Known rows, with every step that occurs
natan zetob gekodis: [-11 -14  18   0   1   0   0   1  -2   1   2  -5  -7 -15   2   5 -19   0
   2  -6  -1   3  24  -2   1]
sipa gekodis: [  8  11  -5   4   7   2  -4  -2   1   1  -2   2   6 -13   1  -2   8   2
  -2  -6  10  -4  19   1   4]
sotu gekodis: [ 13   4  22  -3   7  -4  -2   1   9   5  -1   8  -2  15   5  -6   9  -1
  -3  -7 -14   1 -19   5  -2]
sotu natan zetob zozaz: [  2 -34  24 -21 -11   9   9   1   2  -9  -6  -1 -12   5   3   5 -52   6
   0  -9  -2  11 -15   6  -2]
sotu natan: [  6 -14  13 -13   1   2  -3   1   7  -5  -3  11   1   4   2   3   2   7
  -1  -9  -7   1 -16   5  -3]
tomo natan sotu gekodis: [  7  15  -1   1   8  -4  -3  -4   7   2   0   2  -6  10   8 -10  12  -5
   2  11 -15  16 -25   0  -4]
sotu natan vamo: [ 10 -22  15 -17   3  -3   0   1   3  -6  -2   8 -11   4   5   2  -4   2
   1  -7  -7   9   5   0  -2]
tomo natan zetob zozaz: [ -4  -9  -3  -1  -7   7   5  -8   1  -4  -3  -8   0  -6   5   3 -51   3
   6  -3  -2 -14 -17   5   8]
gekodis zetob: [  5   2  19   5 -21  -1   0   0   2   2   3  -1   2  -6   1  -5   4   7
   6  -2   3  -3  -1   2   3]
zetob gekodis: [ 15   3  13   3  -4  -1  -3   0   3   1   1   4   7 -15   0   6  14  -3
  -2  -4  -3  -4  24   1   2]
gekodis zetob zozaz: [ 26   0  26   0 -38   7   7  -1   4  -2  -1  -3   3  -5   2  -2 -18   4
   2  -2   7   2   0   7   5]
sipa gekodis tomo natan sotu: [ -2  19 -41   9   6   2  -1  -5  -7   2   3  -7  -4 -12  -6   0  11  -7
  -1  18   8   7  31  -6  -1]
vamo gekodis tomo natan sotu: [ -6  16 -48   7   6  -1   2  -1  -6   1  -1  -2  -5  -1  -7 -12  16  -4
  -2  23  -8  10 -35  -5  -3]
vamo gekodis: [  4   7 -12   2   8  -1  -2   3   2   0  -6   8   6   0   0 -14  13   5
  -3  -1  -7  -3 -48   3   3]
sipa gekodis sotu natan: [  2  -7   2  -3  -6   8  -3   1  -2  -1  -3   5  17   6   3   9   8   7
  -2  -4  10 -11  45  -2  -9]
vamo natan zetob: [-18  -8   7 -17   7  -8   1   3  -3   1   0   0 -30  -7   1  -8 -25  -2
   2  -7  -4  34 -35   1  10]
zetob gekodis sotu: [  9   3  20  11 -15   1   0   1  -1   2   3   4  22 -12   1  16  12  -2
   0   1   1 -15  47  -2  -7]
gekodis sotu natan zetob: [-27 -30  24  -9  -2   3   4   2  -3  -4   0   1   2   7   5  12 -31   9
   5  -7  -4  -4   7  -2 -13]
tomo natan sotu gekodis zetob: [  6  13   7   5 -16  -3  -2  -5   5   6   3  -7  -8  15  10 -18  16   0
   8  17  -6  19  -7  -2  -2]
natan zetob: [-20 -14  16  -2  10  -2   2   0  -1  -1   1  -1  -8 -11   2   3 -32   3
   4  -8  -5   2 -18   2   0]
vamo gekodis sipa: [ -1   8  -6   5   8   0  -1   4  -7   2  -3  -9   2   5   6   3  14   7
   1   3  30   0 -33   1  12]
gekodis tomo natan: [ -3   9 -27   9   3  -1  -2  -5   1   2   5   0   7  -3  -8   7   5  -2
   0   2  -7 -26   1   1   3]
sipa gekodis zetob: [  8   8   3   7 -18   4  -4   0  -2   5   1  -6   4  -8   3  -9  12   7
   4   0  18  -2  37  -2   6]
zozaz zetob gekodis sipa: [-31   7  19   3  23  -1  -8   5  -1 -10   3 -13   6 -10  -1  20   7   3
   4   2  36  -1  39   1  10]
gekodis sotu: [  1   3  18   9  -5   0   1   0   0   0   2   7  20  -8   1  12   0   3
   2  -3  -3 -16   4   2  -8]
natan tomo: [  8 -10   2  -2   4   0   2  -4   3  -3   1   3  -6 -11  -7   1  -8 -14
  -3 -23  -5  11 -22  -2  -3]
zetob zozaz: [ 28   0  17  -3 -14   5   7  -2   6  -4  -4   6   5 -10   0   5 -22  -1
  -2  -6  -1  -1 -18  10   4]

Rows
[ 12   8  24  -5   8  -6   1   2   6   3  -1   7 -14   7   7  -9   9  -7
  -1   7 -14  37 -26   2  -9] => natan sotu gekodis
[  3  10 -15   4   4  -3  -2  -3   4   7   4   0   1  24  -3  -4  13  -5
  -3   3 -17 -20   0   1  -1] => sotu gekodis tomo natan
[-26   6  14   0  21  -2  -9   4   7 -12   0   5  10 -15  -8   4   6   1
   0  -3  -1  -4  24   4   0] => zozaz zetob gekodis
[ 8  5 28  0  9 -4  0  2  1  6  3 -9 -5 20 12 10  9  1  1 -2 22  5 -5  2
  8] => sotu gekodis sipa
[  8 -18  -7 -16   5  -2   0   6   0  -4  -8   9 -11  14   4 -15   9   6
  -2  -3  -7  11 -24  -2   0] => sotu natan vamo gekodis
[ 13  13  15 -19   6 -12   0   4   4   5  -2   7 -36  10   5 -20  15 -12
  -4   9 -13  68 -41   1   0] => vamo natan sotu gekodis
[ -2 -24 -12  -8  -5   6   4   1  -3  -4  -5   5   5  18  -5  -5   5  -5
  -6 -15  -4   5 -25  -7 -14] => vamo gekodis sotu natan tomo
[ 1 -1 -2  5 -1 -4  3  5 -6  1 -3  6  7  3  4 -5  5  2  1  4 -3 -7 -3 -5
 -3] => natan vamo gekodis sotu
[-32   6  21   6  12  -1  -7   4   3 -11   2   4  24 -12  -6  14   4   2
   2   1   2 -16  47   1  -8] => zozaz zetob gekodis sotu
[  2 -27  10  -9  -7   5   4  -3   0  -5   1   5   4   7  -5  11  -8  -8
  -2 -21  -3   5   4  -6 -16] => gekodis sotu natan tomo
[ -2   7  -5   9  -1   1   1   4  -2   2  -4   7  21   2   1  -4  12   7
  -1   3  -3 -15 -25   0  -6] => vamo gekodis sotu
[  6   8 -25  10  -6   2  -3  -5   0   4   6  -3   9  -6  -9   9  18  -6
  -3   6  -4 -26  43  -3   3] => zetob gekodis tomo natan
[  0   2 -25   4   5  -5   1  -5  -2   1   7  -2  -6  -3  -5   4  -2  -6
   2   3  -6 -18  21  -4   5] => gekodis tomo natan vamo
[  3  -2 -22  -2   6  -6   4   7  -6   2  -1   2 -13   4  -7 -11   8  -3
  -5   6  -7   3  -8  -4   1] => natan vamo gekodis tomo
[-29  -8 -22   5   8   0   2  -4  -5   1   5  -9  -6  -2  -6   6 -28   1
   3   1  -7 -20   0  -2   1] => gekodis tomo natan zetob
[ -1  16 -44  10   5   4  -4  -5  -3   4   2  -6   8  -4  -8   2  12  -2
  -3   4   7 -27  39  -3   6] => sipa gekodis tomo natan
[  4   9 -18   4   4   2  -2   1  -4   3   2  -1   0  -8  -9   3   8  -4
  -7  -1   9  -7  37  -1   1] => sipa gekodis tomo
[ 28   6   9   2 -36  12   4  -2  -1   1  -2  -9   4  -7   3  -6 -10   4
   0   1  22   1  38   3   9] => sipa gekodis zetob zozaz
[-33  -4 -45   5  11   1   1   0  -8   2   0 -10  -5   9  -6 -11 -14   4
   1   8  -8 -19 -29  -4   4] => vamo gekodis tomo natan zetob
[  7   9  30  -1   9  -5   1   3  -2   5   4 -11 -18  12  13   8  10  -5
   1  12  23  41 -11   0   0] => natan sotu gekodis sipa
[ -5  12 -49   9   5   0  -1  -1  -3   2  -1  -1   8   8  -8 -10  18   2
  -4  10  -8 -25 -28  -1   5] => vamo gekodis tomo natan
